In the rows, zero is written as 128.
Known rows, with every step that occurs:
dese lumus gadi: [106,119,111,94,132,120,107,97,132,137,94,143,122,118,134,176,118,153,132,155,147,135,129,118]
dabu gadi lumus susa pelav: [124,131,94,119,141,137,108,139,124,137,144,132,141,101,115,125,121,124,143,119,115,115,100,134]
dese zasav: [130,110,156,199,156,119,149,127,128,129,120,138,130,125,139,93,121,112,113,116,119,115,134,124]
gadi lumus: [140,114,194,121,115,132,97,169,124,112,139,141,132,132,137,168,130,120,130,108,132,112,130,131]
dese lumus susa pelav: [110,119,84,133,139,128,101,121,128,141,141,141,136,108,127,141,112,120,145,141,127,112,100,134]
susa pelav: [120,115,98,133,164,140,100,141,128,124,149,137,140,119,132,145,116,91,136,121,99,71,93,139]
zasav dese lumus: [123,116,174,127,120,115,119,155,134,139,122,138,127,143,136,194,116,138,138,127,152,168,137,132]
dabu zaval zasav: [132,128,127,129,137,138,172,107,134,123,129,97,119,162,125,135,138,101,137,140,106,101,113,131]
dabu dese lumus: [136,111,176,144,146,118,127,135,138,136,120,120,124,140,133,194,115,119,139,125,163,151,143,133]
zasav zaval lumus susa pelav: [126,132,76,108,132,133,115,122,127,127,159,117,140,108,125,109,118,106,139,142,116,117,96,138]
zasav gadi lumus susa: [122,132,123,119,81,118,122,130,124,139,128,149,139,101,125,135,133,156,136,120,151,144,130,119]
lumus gadi zasav susa: [116,145,107,157,116,125,126,104,122,127,113,136,123,118,120,103,135,156,120,105,127,132,133,117]
dese lumus: [116,106,168,132,133,120,100,127,134,133,129,150,121,142,142,188,117,132,132,149,151,120,139,130]
lumus gadi zasav: [114,138,107,130,148,134,137,132,123,132,91,133,118,134,133,110,131,142,122,136,112,86,137,126]
dese zasav susa: [128,124,142,206,120,114,133,99,126,125,132,141,131,112,125,92,129,135,113,91,132,152,132,116]
lumus gadi zasav susa pelav: [115,133,70,144,148,140,102,117,123,128,133,136,129,112,113,109,126,123,132,111,102,104,104,128]
zaval lumus gadi zasav: [128,144,118,108,142,138,140,140,125,120,102,126,120,134,128,106,129,148,123,143,114,99,143,126]
zaval lumus gadi zasav dese: [137,152,137,109,124,126,160,178,126,129,104,115,132,132,123,131,126,144,131,106,118,162,132,130]
gadi zasav zaval lumus: [151,139,147,92,125,136,137,138,130,106,157,100,123,153,138,98,133,112,117,157,123,126,144,141]
zasav zaval lumus susa: [134,143,113,106,95,114,145,110,128,128,150,110,138,113,137,107,125,131,130,151,148,151,122,132]
zaval lumus: [153,130,174,92,128,132,126,154,134,100,160,122,141,128,136,149,118,122,127,133,126,111,131,135]
gadi zasav susa pelav: [119,130,88,158,148,141,101,130,123,124,146,137,131,119,117,108,126,114,131,105,100,95,104,132]
gadi lumus susa pelav: [121,123,98,130,130,133,99,143,123,131,146,138,141,103,123,133,119,113,143,121,117,107,96,133]
dese lumus gadi zasav zaval: [112,131,90,115,134,128,132,95,125,139,113,108,104,159,143,94,141,116,115,171,130,128,140,134]
dabu zaval: [140,123,116,136,152,124,151,102,133,122,171,91,133,148,150,158,137,84,123,140,130,105,129,140]

Rows:
[123,123,172,136,125,120,125,165,131,140,113,140,118,153,133,171,120,144,136,131,145,160,148,133]  gadi zasav dese lumus
[139,113,167,131,109,132,110,153,127,124,126,158,129,124,119,133,140,142,120,108,133,139,152,116]  dese zasav gadi lumus
[116,135,82,117,137,129,139,99,124,136,116,104,109,154,144,84,142,108,112,161,122,117,133,135]  lumus gadi zasav zaval
[120,135,121,132,152,131,141,130,127,137,84,125,112,140,126,129,127,147,129,138,132,117,149,126]  dabu dese lumus gadi zasav
[134,121,164,97,94,142,111,155,128,121,120,153,125,135,111,155,142,145,134,113,124,125,137,117]  zaval zasav gadi lumus
[144,131,186,101,139,138,119,164,126,123,134,128,133,125,120,155,134,143,127,105,127,125,141,131]  dabu gadi lumus
[125,130,146,133,92,116,120,137,122,132,131,138,139,106,134,140,126,142,137,119,150,136,122,126]  gadi lumus susa
[136,139,119,127,100,112,154,106,128,130,144,111,136,113,135,86,125,133,126,150,147,161,129,129]  dese zasav zaval lumus susa
[133,134,102,80,129,124,136,94,130,120,115,109,126,118,129,107,126,134,119,157,131,155,131,121]  dese zasav zaval lumus gadi
[121,131,107,138,138,130,142,115,124,132,134,106,111,164,150,86,143,96,111,156,120,105,133,142]  gadi zasav zaval
[135,118,163,102,100,135,99,158,127,121,134,159,133,125,123,164,140,140,128,111,135,124,144,120]  zasav gadi lumus
[143,128,149,214,130,112,152,104,128,127,126,119,132,110,118,96,127,127,118,74,140,172,135,119]  dabu dese zasav susa
[153,147,141,83,136,139,148,135,131,111,155,94,124,149,129,92,135,123,115,156,120,132,148,141]  dabu gadi zasav zaval lumus
[127,115,118,166,141,118,149,95,127,135,136,107,118,148,150,72,136,89,105,148,126,137,130,134]  dese zasav zaval
[131,136,116,67,128,127,124,114,131,114,115,123,137,108,128,149,119,145,129,143,130,129,124,120]  zaval lumus gadi
[126,151,126,164,133,131,142,115,124,130,128,130,125,124,113,96,138,158,117,97,122,128,141,125]  dabu gadi zasav susa
[152,114,164,211,170,115,175,134,132,131,111,110,132,124,131,100,119,101,119,91,132,145,139,128]  dabu dese zasav
[139,122,154,97,99,142,120,145,129,121,131,140,124,142,113,154,148,137,133,120,126,133,142,120]  dabu zaval zasav gadi lumus
[130,137,99,59,124,126,127,96,131,118,121,108,129,118,132,130,126,134,123,158,133,146,125,124]  zasav zaval lumus gadi
[111,127,89,126,128,131,118,134,128,144,128,134,133,115,114,138,115,125,153,132,120,136,96,132]  zaval zasav dese lumus susa pelav
[121,120,177,121,113,122,132,154,135,138,108,136,119,153,124,184,119,140,145,131,142,170,131,129]  zaval zasav dese lumus
[121,136,137,157,101,128,134,102,128,121,123,135,126,129,113,121,132,139,132,99,120,134,110,117]  zaval zasav susa
[117,127,85,115,118,141,108,136,125,136,133,143,136,107,108,124,126,126,147,124,111,115,98,126]  zaval zasav gadi lumus susa pelav
[122,117,106,154,129,126,142,114,133,140,118,162,133,117,122,107,137,141,113,122,125,124,146,111]  dese zasav gadi
